Each row comes from the steps of one walk. Every step used is in the known rows, and no mark comes twice. Write the walk behind each row, first mark first.
Known rows:
vozutom/rosasa/nalok/funuvug/lilov/gitaf/kave: 14 -42 -54 -5 -22 1 6 -35 34 4 62 37 2 -59 10 48 -21 25 59 2 23 5 10 -28
 36 -35 11 -36 -28 -15
kave/gitaf/zave/funuvug/nalok: 41 -63 -32 -10 -11 3 -7 -34 35 19 36 9 53 -16 -1 21 -5 11 -3 -51 -18 2
 -24 5 -17 7 -4 -66 11 -13
sodu/zave/funuvug: 45 -29 -14 -4 -11 5 3 -61 18 5 41 14 29 -24 7 33 18 -7 4 -25 15 -9 22 14
 3 -1 19 -61 19 -10
sodu/zave/funuvug/lilov/gitaf/relus: 6 -8 -38 -42 -19 -1 34 -57 -5 -21 43 30 31 -6 -16 30 5 26 15 -10 -6 16
 26 16 5 -7 -4 -59 11 -8
sodu/zave/funuvug/lilov: 31 -34 -29 -21 -21 9 0 -55 17 -10 40 14 29 -24 14 27 11 -4 -15 -31 3 4 5
 11 1 -13 13 -55 7 1
vozutom/rosasa/nalok/funuvug: 38 -46 -18 38 -2 9 7 -36 54 27 74 26 3 -85 15 45 -28 3 62 -13 37 -16 11
 -6 24 -33 12 -39 -21 -36
zave/funuvug/nalok: 49 -41 -8 -11 -19 -2 -5 -25 44 30 42 18 42 -46 7 35 3 6 16 -37 12 3 -1
 19 -22 -21 16 -49 14 -21
rosasa/nalok/funuvug/lilov/gitaf/zave/sodu: 28 -27 -48 -13 -40 -21 8 -45 42 1 62 47 11 -56 -10 34 -7 32 38 -25 9 8
 11 -24 32 -21 -12 -72 -35 -16
funuvug/lilov/gitaf/relus: -6 -10 -35 -39 2 -3 25 -37 20 9 45 26 -2 -27 -30 13 -8 39 53 3 -1 2 32
 17 -6 -30 -6 -42 10 -26
kave/gitaf/relus/regoto: 9 -27 -17 -1 9 19 41 -57 22 18 47 -4 -2 -12 -27 -14 -31 42 39 15 5 -14
 19 17 -19 -21 -9 -48 28 -34
kave/gitaf/zave: 25 -53 -34 -1 19 6 -7 -52 36 23 39 3 8 -13 -15 2 -1 13 23 -27 -11 -25 7
 1 -2 3 -4 -62 11 -22
gitaf/lilov/funuvug: 29 -15 -35 -9 -10 0 -9 -34 29 9 31 29 -4 -17 1 23 20 11 36 -36 0 -3 27 3
 10 -17 9 -56 6 -13
relus/regoto: 28 -13 -1 6 -7 10 10 -59 43 28 43 7 -14 -34 -1 -4 -4 27 44 6 17 -24 29
 11 -13 -28 13 -45 19 -33
relus/gitaf/lilov/funuvug/nalok/rosasa: 35 -25 -19 -11 -8 -9 -16 -30 15 16 30 -6 16 -46 -13 20 -3 31 19 -42 -12
 -8 -20 -18 -3 -12 3 -47 -30 -7
regoto/relus/gitaf: 18 -38 -13 -23 31 -4 -31 -49 19 8 35 -8 -18 -58 -7 4 20 11 36 18 18 -37
 33 0 -1 -15 16 -42 9 -31
nalok/funuvug/lilov/gitaf: 13 -14 -23 -35 -19 -20 -6 -38 61 7 43 39 -8 -44 4 33 1 16 46 -4 12 10 40
 -6 1 -35 9 -39 -14 -9
sodu/zave: 37 -29 -9 2 0 7 5 -55 28 20 43 -2 7 -32 -6 13 13 9 24 -18 12 -36 34 8 -1
 -5 12 -48 10 -24
vozutom/rosasa/nalok/funuvug/lilov: 24 -50 -33 20 -11 12 6 -33 53 13 74 25 3 -86 22 38 -36 3 42 -17 26 -4 -7
 -8 21 -46 6 -33 -34 -24
sodu/zave/gitaf/lilov: 30 -28 -41 -11 -17 10 3 -54 12 8 46 9 21 -5 -15 -1 21 19 4 -28 0 -26 27
 22 31 35 4 -66 10 -2
vozutom/rosasa/nalok/funuvug/lilov/gitaf: 14 -33 -36 2 -19 -2 14 -34 50 9 73 49 -3 -74 16 45 -24 18 59 -6 20 3 13
 -16 26 -38 -1 -46 -32 -22
kave/gitaf/zave/funuvug: 34 -55 -40 -7 9 5 -8 -57 25 7 36 19 31 -5 -3 24 3 0 4 -36 -9 0 -3 7 1 7
 4 -74 19 -10
regoto/relus/gitaf/zave: 16 -37 -31 -18 31 -7 -37 -59 12 -1 31 -15 -9 -46 -8 -5 24 15 32 1 -4 -44
 22 -4 8 3 11 -50 0 -30
relus/gitaf: 21 -36 3 -16 25 -5 -14 -53 22 24 39 -11 -5 -52 -19 12 4 11 39 3 13 -20
 33 14 6 -24 25 -45 9 -25
regoto/relus/gitaf/zave/funuvug/nalok: 30 -46 -28 -27 2 -12 -36 -42 12 -5 29 -5 36 -48 6 14 20 11 5 -22 -10 -15
 -10 0 -7 6 10 -53 -1 -21
relus/gitaf/lilov/funuvug: 19 -19 -22 -25 6 -9 -17 -46 5 0 25 5 -9 -26 -11 20 18 10 29 -20 -3 3 31
 0 22 -17 19 -55 2 -8
regoto/relus/gitaf/lilov/funuvug/nalok/rosasa: 32 -27 -35 -17 -2 -8 -32 -25 13 0 25 -2 3 -53 -1 11 14 33 16 -29 -9 -25
 -20 -31 -7 -5 -8 -45 -33 -11
vozutom/rosasa: 36 -27 -16 20 18 18 7 -44 39 33 56 12 2 -54 1 24 -2 4 50 -5 19 -26 16 18
 12 -14 21 -45 8 -28
funuvug/lilov/gitaf/zave/sodu: 26 -8 -48 -29 -21 -12 5 -51 28 6 45 34 7 -27 -21 15 16 36 27 -18 -8 0 17
 0 21 1 -3 -80 -8 -9
sodu/zave/gitaf: 42 -30 -17 -11 -9 1 14 -58 21 15 53 11 23 -19 -15 16 14 10 13 -10 12 -26
 33 20 15 15 13 -62 19 -14
zave/gitaf: 38 -33 -16 -16 1 -5 5 -47 34 29 53 23 13 -30 -18 21 6 10 32 -4 19 -15 30
 28 9 -5 17 -59 26 -20

Which walk is each row?
19 -31 -30 -33 -9 -10 -35 -17 13 -5 22 1 2 -43 4 9 26 22 21 -22 -8 -14
 11 -14 -5 -7 2 -47 -12 -17 => regoto/relus/gitaf/lilov/funuvug/nalok
38 -30 -33 -3 1 0 -13 -59 27 12 38 21 29 -22 2 30 13 0 21 -37 -1 -4 6 16
 5 -2 18 -65 17 -17 => gitaf/zave/funuvug
51 -34 -6 12 -3 3 -1 -27 53 51 49 -1 20 -64 -10 15 -15 29 32 -33 10 -33
 -21 -5 -28 -18 -1 -37 -16 -28 => funuvug/nalok/rosasa
23 -31 -19 -18 -12 -6 -16 -39 65 12 44 16 -2 -57 9 25 -12 1 31 -16 17 5
 21 2 -4 -42 15 -28 -16 -13 => nalok/funuvug/lilov
7 -15 -44 -31 -6 -11 -4 -51 34 7 38 29 -1 -20 -7 9 11 32 39 -21 -19 -10
 19 0 5 -11 -1 -57 -6 -15 => funuvug/lilov/gitaf/zave
2 14 -11 -15 -3 0 46 -56 23 16 48 22 -10 -16 -28 -2 -9 56 72 25 8 -12 50
 16 -10 -23 0 -49 24 -39 => lilov/gitaf/relus/regoto
52 -21 -39 -9 -32 -7 2 -22 28 22 43 29 35 -27 -11 28 -1 34 13 -51 -8 -1
 -24 -5 0 6 -7 -60 -14 -1 => zave/gitaf/lilov/funuvug/nalok/rosasa
34 -50 -22 37 10 20 17 -38 31 36 74 22 1 -73 5 29 -17 11 56 -14 26 -32 0
 4 18 -28 7 -50 0 -43 => vozutom/rosasa/nalok
24 -23 -31 -26 -1 -10 -4 -46 27 25 34 21 -2 -16 -20 27 21 30 60 6 16 -15
 46 -4 9 -15 21 -47 22 -19 => lilov/gitaf/kave
13 -24 -42 -44 -24 -19 -14 -41 47 3 32 25 -3 -30 -2 35 5 24 46 4 13 13
 40 -18 13 -30 21 -32 -9 -1 => nalok/funuvug/lilov/gitaf/kave
-8 -11 -28 -17 -33 -9 44 -47 35 -2 64 36 -10 -50 -8 11 -41 55 64 14 15
 10 27 -9 -1 -56 -17 -35 -18 -37 => rosasa/nalok/funuvug/lilov/gitaf/relus/regoto
11 -31 -54 7 -17 -3 7 -45 42 0 68 45 6 -62 15 37 -21 23 56 -22 -1 -3 2
 -20 34 -19 -6 -52 -42 -22 => vozutom/rosasa/nalok/funuvug/lilov/gitaf/zave
55 -21 -6 2 -14 -11 3 -24 46 36 40 18 20 -53 -3 40 -10 23 33 -39 5 -11
 -16 -19 -30 -32 2 -41 -14 -22 => lilov/funuvug/nalok/rosasa
23 -55 -25 -1 -20 -4 -6 -32 56 15 62 24 -5 -74 13 30 -26 7 34 -24 26 -3
 6 -14 1 -56 2 -32 -25 -27 => rosasa/nalok/funuvug/lilov
49 -21 -30 6 -3 -1 0 -55 31 27 46 11 15 -37 -24 15 14 19 30 -25 7 -19 16
 10 19 6 9 -73 6 -21 => gitaf/zave/sodu
60 -35 -10 6 -13 -1 -3 -35 41 36 45 15 44 -55 2 35 -10 14 12 -42 11 -8
 -34 1 -26 -17 7 -48 -6 -15 => zave/funuvug/nalok/rosasa
24 -40 -42 -13 -4 7 -5 -34 27 7 30 26 -4 2 -5 19 9 12 19 -37 -6 1 17 -8
 4 -7 -4 -67 10 -6 => kave/gitaf/lilov/funuvug
22 -59 -54 -25 -3 9 -11 -54 24 -5 35 18 29 -6 6 16 -4 1 -15 -40 -19 14
 -21 3 0 -5 -2 -68 9 3 => kave/gitaf/zave/funuvug/lilov
22 -16 -31 -38 -29 -5 9 -56 14 -15 40 39 24 -13 9 34 21 11 2 -19 -2 11
 27 2 7 -7 6 -68 7 4 => sodu/zave/funuvug/lilov/gitaf
47 -15 -33 -7 -19 -17 0 -44 32 22 40 34 47 -31 -4 36 6 35 25 -49 -15 -6
 -25 -11 -14 11 -6 -65 -14 -12 => lilov/gitaf/zave/funuvug/nalok/rosasa
27 -36 -20 -18 16 -8 -21 -71 5 -1 31 0 26 -31 -9 25 14 -1 15 -20 -6 1 12
 15 19 -2 29 -61 11 -13 => relus/gitaf/zave/funuvug
25 -22 -22 -16 -1 5 38 -57 0 8 55 3 31 -15 -40 11 -2 24 26 1 9 -20 33 36
 13 12 4 -54 27 -25 => sodu/zave/gitaf/relus
52 -58 -37 7 -5 3 -4 -44 33 25 41 6 54 -25 -5 23 -18 20 -8 -58 -18 -10
 -55 -12 -21 12 -13 -64 -10 -6 => kave/gitaf/zave/funuvug/nalok/rosasa
16 -5 -16 -11 -6 8 44 -61 16 18 56 10 11 -16 -33 -5 -20 43 44 23 14 -7
 30 38 1 -11 6 -50 34 -34 => zave/gitaf/relus/regoto
36 -23 -27 -12 -29 -3 -9 -10 37 22 31 20 17 -30 2 21 11 23 28 -51 -6 0 7
 2 -10 -16 4 -49 -5 -18 => gitaf/lilov/funuvug/nalok
20 -3 -16 -6 -16 11 53 -73 0 2 54 -1 19 -6 -31 -8 -13 40 26 18 7 -20 35
 31 7 8 2 -54 28 -25 => sodu/zave/gitaf/relus/regoto
7 -4 -20 -23 13 -7 30 -42 22 23 47 26 -1 -26 -37 17 -1 37 71 7 9 -13 50
 21 -3 -18 1 -47 22 -38 => lilov/gitaf/relus
18 -49 -30 -30 25 -3 -38 -50 3 4 24 -21 -12 -44 -12 6 24 16 35 27 20 -35
 30 -12 11 -14 28 -34 14 -22 => regoto/relus/gitaf/kave
46 -26 -3 -15 -19 -14 2 -14 47 29 37 21 20 -43 1 39 2 14 38 -32 4 -2 16
 -2 -26 -36 10 -44 4 -28 => lilov/funuvug/nalok
14 -21 -38 -30 9 -8 -35 -41 3 -18 22 10 -21 -32 1 12 36 13 27 -8 0 -16
 31 -13 13 -9 8 -52 -1 -14 => regoto/relus/gitaf/lilov/funuvug
